In the rows, zero is written as 128.
Known rows, with every step that occurs:
W U: [132 135 134 136 138 118 132  95 116 132 136 152 131 128 134 124 141 137
 119 129 149 169 141 130 120 128 131 137 128  95 110 125 153 134 137 126
 122 111 134]
N V: [131 122 131 127 135 126 141 120 127 121 112 125 123 135 117 124 116 107
 127 133 116  89 122 121 130 121 136 125 116 128 133 141 121 123 123 132
 166 126 117]
C V: [125 123 123 114 127 125 143 138 133 128 120 137 115 147 112 132 118 123
 145 139 125 137 133 138 134 120 133 120 135  80 126 131 108 114 124 121
 164 128 130]
N V C: [126 122 125 124 122 127 135 117 120 118  95 103 126 135 101 137 103 100
 116 130 113  71 135 150 124 122 134 128 111 147 133 134 117 134 128 153
 198 133 102]
W U B F Y: [128 153 124 128 141 126 126 104 124 132 187 119 114 123 125 150 151 142
 113 136 160 134 163  96 112 125 127 117 137 142 135 132 154 131 137  92
  87 101 142]
M W U B S: [139 162 129 163 136 113 116  97 115 136 157 165 143 123 165 179 150 153
 116 129 160 121 124  92 134 111 122 168  78 165 113 110 166 137 116 124
  91 108 131]
U W: [130 132 129 138 122 117 134 105 121 130 133 129 137 134 143 123 136 120
 120 138 137 178 139 136 131 127 137 144 120  91 113 129 161 127 135 140
 119 109 116]
B T V: [112 133 128 145 128 129 160 148 138 134  91 114 134 132 114 117 112 119
 136 123 128  91 100 125 125 138 142 116 124 141 138 110 135 140 112 136
 141 131 124]
U B S: [137 154 127 157 127 123 141 138 127 139 143 133 114 134 136 149 129 134
 135 134 156  90 112 129 132 104 127 154  78 145 129 112 134 136 110 120
 125 107 130]
B F Y R: [128 118 129  90 146 137 145 133 137 131 175  86 117 129 116 107 138 117
 108 141 165 146 166 103 108 138 145  93 129  91 137 134 140 134 138  97
  98  90 121]
T V N: [115 137 135 127 109 128 149 124 126 125  97 109 123 128  97 108 114 122
 143 126 110  67 116 126 143 136 126 116 147 109 137 133 121 143 120 146
 157 143 115]
U B: [135 148 129 153 117 125 138 128 114 136 142 129 101 140 113 120 132 122
 132 133 142 120 133 130 125 112 127 140 125 101 125 125 136 124 114 119
 114 113 133]
F B U W: [136 123 123 128 137 123 120 129 108 138 126 147 136 119 168 126 143 148
 111 137 129 204 151 140 128 123 126 151 110  93 107 113 156 124 150 129
 101 119 109]
G V C: [119 119 137 126 116 130 135 115 121 130 108 117 122 128 102 135 113  95
 112 129 125  64 137 159 117 122 128 129 130 139 122 123 125 148 137 171
 185 124 112]
A U B: [130 154 130 154 110 118 120 119 108 134 135 118 112 121 118 124 136 141
 131 135 144 152 118 120 122 116 126 150 117 117 128 125 148 127 117 129
 116 114 124]
S B F: [130 120 124 127 123 128 137 150 137 128 171 134 114 130 117  95 135 121
 123 128 134 183 145 153 124 123 124 120 135 155 147 147 111 120 139  94
 112 125 140]
U W M: [131 139 126 139 116 108 110  99 129 125 141 139 155 134 165 149 146 114
 103 135 130 177 144 129 142 132 144 153 124  93 109 132 187 128 147 147
 111 106 110]
M W U B: [137 157 132 158 126 114 110  81  99 134 157 163 133 127 145 153 157 142
 110 129 149 157 145  89 128 120 121 155 121 125 108 121 173 129 124 126
  76 112 137]
S V T: [135 124 132 122 130 142 131 112 136 127 118 102 131 131 111 110 112 107
 141 128 105  93 117 115 125 139 124 117 134 102 131 140 132 144 128 133
 129 143 126]
S B U W M: [147 120 121 131 118 105  85 123 120 125 142 154 153 131 191 127 152 135
  96 135 128 252 143 128 142 139 131 164 120 107 109 135 171 108 157 143
  97 121 118]
M W: [130 124 133 131 134 120 136 115 126 136 149 146 136 134 135 121 147 110
 115 134 133 138 135 121 134 126 133 136 109  82 112 130 163 134 131 133
 111 113 122]
C V S: [117 118 117 106 119 130 137 121 128 122 112 142 117 138 119 166 108 126
 160 135 110 121 121 129 144 119 123 118 150  91 121 130  94 119 124 136
 149 145 137]
C V S B F Y: [123 110 112  89 125 136 119 141 145 116 167 120 121 129 114 136 124 133
 138 136 127 163 150 125 124 130 123  93 159 148 147 143 100 114 144  92
 113 131 148]
G V S B: [128 102 130 122 106 135 114 125 124 119 127 152 127 121 123 108 118 118
 135 123 114 142 117 146 123 127 113 125 154 151 124 130 102 129 138 147
 118 136 148]
G V S B U: [136  95 130 112 125 129 109 138 115 129 123 164 116 119 154 118 126 135
 131 128 118 172 113 126 131 128 106 141 138 130 114 133  97 115 145 150
 121 148 143]
G V: [123 120 143 129 130 129 144 116 128 133 125 142 119 128 118 117 126 102
 123 132 129  77 125 134 121 120 129 127 133 116 120 127 129 141 132 152
 152 115 128]
N V G: [122 116 136 115 134 128 136 126 128 119 100 135 119 131 117 138 112 123
 145 128 104  48 127 128 131 125 131 116 135 127 134 140 106 118 113 129
 160 143 123]
W M: [132 132 129 131 125 115 124 123 136 129 140 139 134 139 141 132 141 107
 110 132 129 137 138 141 137 128 142 138 123  79 117 132 163 133 140 134
 129 110 121]
G V S B F Y: [120 108 127 100 128 140 117 126 142 121 171 123 122 116 121 128 130 119
 122 131 129 121 143 123 116 130 120  98 155 172 142 140 116 133 150 113
 103 122 146]
T V: [121 125 132 132 121 119 155 133 131 127  97 118 120 138 106 101 121 115
 134 130 126  96 104 128 127 132 138 118 125 100 133 127 152 154 125 140
 146 123 116]
F Y R: [136 112 132  93 141 135 136 133 130 131 150  88 124 135 116  87 134 115
 109 141 167 153 157 112 103 142 150 100 121  56 122 121 151 132 133 116
 106  83 119]
V T: [134 130 135 120 128 136 140 129 135 131 128 114 116 131 127 112 121 121
 134 127 123 137 125 134 131 134 127 121 145  77 123 129 129 128 128 129
 121 127 135]
U B F Y R: [131 135 127 105 137 136 137 131 127 133 182  86 108 130 115 117 142 123
 110 141 169 138 168  88 107 131 140 103 131 112 140 129 142 127 127  95
  79  91 126]
S B U: [148 103 127 119 133 121 119 162 117 135 135 149 111 133 147  78 138 139
 120 132 136 226 129 147 126 131 120 141 117  94 119 134 116 107 142 120
 125 131 139]
S V G: [123 112 135 119 133 134 134 123 128 129 108 128 124 134 101 121 116 113
 153 130 106  48 125 139 120 131 128 113 126 102 131 142 120 139 117 126
 147 147 122]
N V T B: [135 119 129 123 140 136 112 141 144 111 114 112 134 126 130 110 131 133
 122 109 106 143 117 137 129 130 130 115 149 157 140 142 105 116 125 119
 140 141 136]
A U: [126 131 134 133 124 117 129 123 122 132 125 117 126 119 120 111 134 134
 128 137 141 168 113 140 121 126 134 140 115  94 123 130 148 135 132 136
 144 115 115]
G V T B F: [119 125 135 123 144 139 129 138 152 123 157 122 121 115 132 129 144 127
 119 111 117 123 131 133 127 124 120 111 166 186 147 147 100 132 139 114
 119 138 145]
U B T V: [117 152 125 162 116 129 150 146 125 135  99 114 123 132 109 128 116 127
 138 123 133  82 102 107 125 130 135 125 127 161 142 108 137 133 100 132
 120 130 129]
R Y: [129 122 133 109 132 133 153 139 131 131 138 100 114 137 109  88 138 114
 122 138 151  99 137 130 120 132 145 115 133  61 116 128 141 126 118 119
 139 105 132]

Rows:
[110 144 132 146 119 130 144 152 127 132  90 125 119 128 108 145 113 140
 154 118 121  44 109 119 127 133 132 116 143 154 142 111 119 125  92 128
 118 146 134] -> U B T V G
[138 131 125 131 131 104 102 109 120 131 136 149 148 132 192 156 152 130
 100 140 130 204 141 113 148 134 137 166 113  81 102 134 180 118 152 152
 110 117 108] -> B U W M
[125 131 133 125 119 140 136 108 123 129 119 110 129 128  88 111 112 106
 143 130 103  59 132 127 135 132 121 120 133 110 134 144 110 139 124 137
 159 148 113] -> S V N
[138 130 131 128 137 141 131 120 147 130 120 106 139 127 133 136 109 118
 144 128 115  67 100 114 130 131 123 129  98 138 135 130 131 152 122 132
 139 139 123] -> B S V T
[123 128 127 106 148 131 147 133 145 134 177 104 112 131 117 122 139 115
 117 141 148 117 154 126 116 127 137 100 128 109 138 139 140 136 141  95
 118 103 131] -> B F Y
[131 123 125 142 122 137 134 166 134 136 134 132 135 129 119  87 121 124
 126 120 140 185 131 165 116 136 134 125 127 154 134 112 106 103 120 111
 115 124 147] -> S B T
[134 102 121 120 110 133 111 126 123 109 116 139 129 126 122 113 108 122
 137 123 103 152 115 136 131 127 120 123 139 161 135 140  97 116 130 131
 129 145 138] -> N V S B
[128 117 126 127 120 132 133 113 121 127 105  96 131 138  86 121 108  90
 123 132 115  69 133 155 115 129 130 125 107 124 129 136 132 156 133 151
 185 137 101] -> S V C
[118 118 130 103 128 127 137 143 133 125 106 146 112 142 109 146 115 135
 162 133 113  93 138 145 135 125 129 111 152  85 128 132  94 107 113 119
 159 144 135] -> C V G
[137 122 128 128 136 112 125 116 112 137 128 140 128 131 173 131 143 137
 117 142 138 204 133 118 137 129 129 157 110  81 104 132 154 115 143 146
 119 123 114] -> B U W
[120 115 113 109 114 131 129 141 137 117 155 143 116 130 119 143 117 134
 149 128 113 176 138 136 139 121 115 114 162 163 147 147  77 110 138 101
 119 152 149] -> C V S B F
[107 145 132 137 114 137 153 139 132 132  92 107 134 121  99 123 107 126
 144 119 114  60 112 123 141 142 130 113 146 144 142 116 108 129 110 143
 152 149 120] -> B T V N
[140 124 122 133 137 105  87 126 128 125 138 149 156 130 192 145 167 139
  92 126 129 236 140 134 144 134 137 161 122 109 107 137 168 112 154 141
 108 120 115] -> T B U W M
[111 150 134 150 124 125 131 124 116 130  91 141 131 121 122 159 120 158
 148 116 129  70 116 103 123 137 128 123 149 169 134 106 131 126 100 129
 109 145 139] -> W U B T V G
[138 127 127 132 148 134 117 149 155 116 118 119 143 122 151 139 127 142
 126 111 122 107  97 135 135 120 129 131 101 197 141 129 107 127 117 120
 151 133 130] -> N V T B S
[119 136 127 110 114 133 140 127 128 126 117 127 117 136  99 137 111 130
 153 133 111 103 143 135 148 126 122 117 157  93 132 135  83 108 122 129
 171 146 127] -> C V N
[140 151 125 159 134 125 119  94 119 132 134 138 140 127 133 160 127 135
 133 132 142  75 111  95 121 116 121 153  78 179 128 123 148 152 117 124
 126 125 122] -> W U B S V
[113 169 130 157 108 130 131 110 111 130 101 121 136 115 110 148 117 152
 139 116 126  81 121  93 136 139 121 129 155 179 137 108 120 126 105 138
 120 148 130] -> W U B T V N
[136 158 131 156 123 117 123  95 101 133 144 149 115 131 129 137 143 144
 123 130 152 157 142 110 121 117 124 149 131 119 115 119 150 126 122 119
  98 111 139] -> W U B
[127 112 131 128 148 134 120 147 147 123 112 131 141 128 121 136 129 133
 147 116 115  52 107 154 122 124 127 123  98 168 139 135 106 140 112 116
 153 145 124] -> T B S V G
[142 113 129 115 154 131 114 163 132 132 126 130 116 127 160 105 149 151
 121 116 125 206 119 141 133 133 120 134 137  98 120 136 108 111 136 120
 122 141 141] -> V T B U
[122 121 125 144 115 130 140 165 137 126  98 120 140 130 112  85 113 126
 131 118 127 143 104 141 118 144 137 116 132 169 145 113 127 128 116 126
 126 135 135] -> S B T V
[114 114 135 121 121 134 136 102 124 127 119 147 120 122 126 154 115 107
 141 129 115  66 111 125 132 119 118 126 150 118 114 128 112 144 132 164
 136 133 135] -> G V S
[131 145 122 152 112 125 109 110 117 129 107  90 139 120 105 161 110 125
 128 134 131  60 104 131 117 118 121 155  66 193 137 121 142 159 119 152
 177 135  93] -> A U B S V C
[114 119 138 120 123 121 148 140 132 125  87 129 117 134 107 120 117 130
 151 125 113  60 112 135 128 135 133 111 141 102 134 130 132 144 114 137
 145 140 120] -> T V G
[141 128 124 126 136 113  80 123 133 122 135 137 157 125 202 149 162 146
  97 121 119 235 133 121 148 142 131 157 139 110 108 137 165 111 153 144
  94 131 121] -> V T B U W M
[121 116 112 123 113 141 122 158 135 124 118 143 137 129 121 135 103 135
 151 120 118 174 123 146 131 134 124 118 152 162 134 113  73  93 116 118
 122 149 155] -> C V S B T
[133 135 135 137 142 112 119  81 113 133 150 167 151 124 151 140 155 134
 106 129 145 173 144 104 128 132 129 145 119 100 101 126 176 136 138 132
  99 113 129] -> M W U
[117 133 145 124 116 137 140 110 124 131 122 130 120 117 104 125 118 111
 133 127 113  52 134 129 137 125 119 122 154 123 125 132 101 131 128 157
 159 135 125] -> G V N
[130 129 128 106 125 135 133 133 140 125 115 121 119 138 124 134 111 132
 149 130 113 142 126 122 139 131 126 114 156  84 128 131 105 113 124 126
 140 141 139] -> C V T
[131 154 128 148 115 139 128 113 125 131 127 111 129 124 102 146 112 125
 149 130 118  23 116 111 139 118 113 140  99 165 140 129 109 140 107 131
 146 145 115] -> U B S V N
[143 110 127 114 156 131 107 152 132 121 111 127 122 124 161 118 139 149
 119 116 109 174 113 119 136 133 121 130 134 135 128 145 100 105 134 126
 142 151 133] -> N V T B U
[119 113 127 135 115 146 122 141 131 129 122 146 140 116 126 125 108 120
 136 115 121 132 117 143 122 133 120 122 149 189 130 110  88 113 123 141
 114 142 152] -> G V S B T
[110 151 121 153 115 128 128 102 111 126  98 138 136 118 129 177 114 148
 147 117 126  95  99  86 132 133 122 131 150 174 127 104 130 139 110 144
  97 145 140] -> W U B T V S
[138 117 124 131 143 114 109 135 119 129 130 140 137 128 174 120 159 148
 109 127 136 241 132 140 133 129 130 154 119 111 110 135 142 111 143 134
 117 124 121] -> T B U W
[124 122 119  92 150 140 119 152 161 118 164  97 123 129 120 133 142 140
 125 124 128 157 150 125 123 133 131  86 167 146 151 145 108 115 139  83
 122 126 146] -> C V T B F Y
[135 126 126 141 149 125 131 162 151 129 137 135 134 131 142 122 145 136
 122 118 149 140 110 169 126 111 135 138  84 156 131 122 119 136 123 112
 149 111 130] -> T B S
[137 114 125 119 148 131 137 159 114 143 124 151 113 122 144 107 138 141
 118 133 126 163 146 156 124 119 122 134 107  75 113 111 127 128 145 114
 121 125 122] -> F B U
[138 130 128 133 147 134 122 160 156 126 133 121 136 125 151 127 139 144
 127 112 137 138 103 158 131 120 129 134 104 158 133 121 113 134 122 114
 132 123 137] -> V T B S
[126 109 117  98 131 137 116 127 142 111 161 111 126 121 120 130 122 123
 124 132 120 129 140 113 121 131 125  97 145 179 152 148 113 120 142  99
 115 130 138] -> N V S B F Y
[133 116 124 108 134 132 128 149 144 126 183 110 118 129 114  90 140 122
 114 135 147 171 158 142 110 133 132 100 135 137 146 142 133 123 145  85
 106 106 141] -> S B F Y
[129 123 119 134 128 140 128 131 127 130 104 105 146 123 100 142 105 111
 121 128 117  40 131 171 113 116 127 131  69 173 135 108 133 170 135 137
 177 133  92] -> F B S V C
[107 145 127 137 114 147 149 150 128 133  90 113 140 111  94 118 107 136
 139 115 105  58 128 142 133 136 128 107 145 158 143  98 109 136 117 129
 136 147 116] -> F B T V N
[127 163 128 167 132 126 120 103 109 143 149 155 147 121 145 165 144 144
 115 121 151 145 140  92 125 129 127 150 121 162 115 102 151 113 111 121
  73 120 144] -> M W U B T
[134 108 119 124 110 113 103 122 110 119 102 142 141 124 171 123 128 150
 131 132 117 223 105 109 141 141 119 150 131 131 116 132 143 123 144 156
  99 146 120] -> T V S B U W
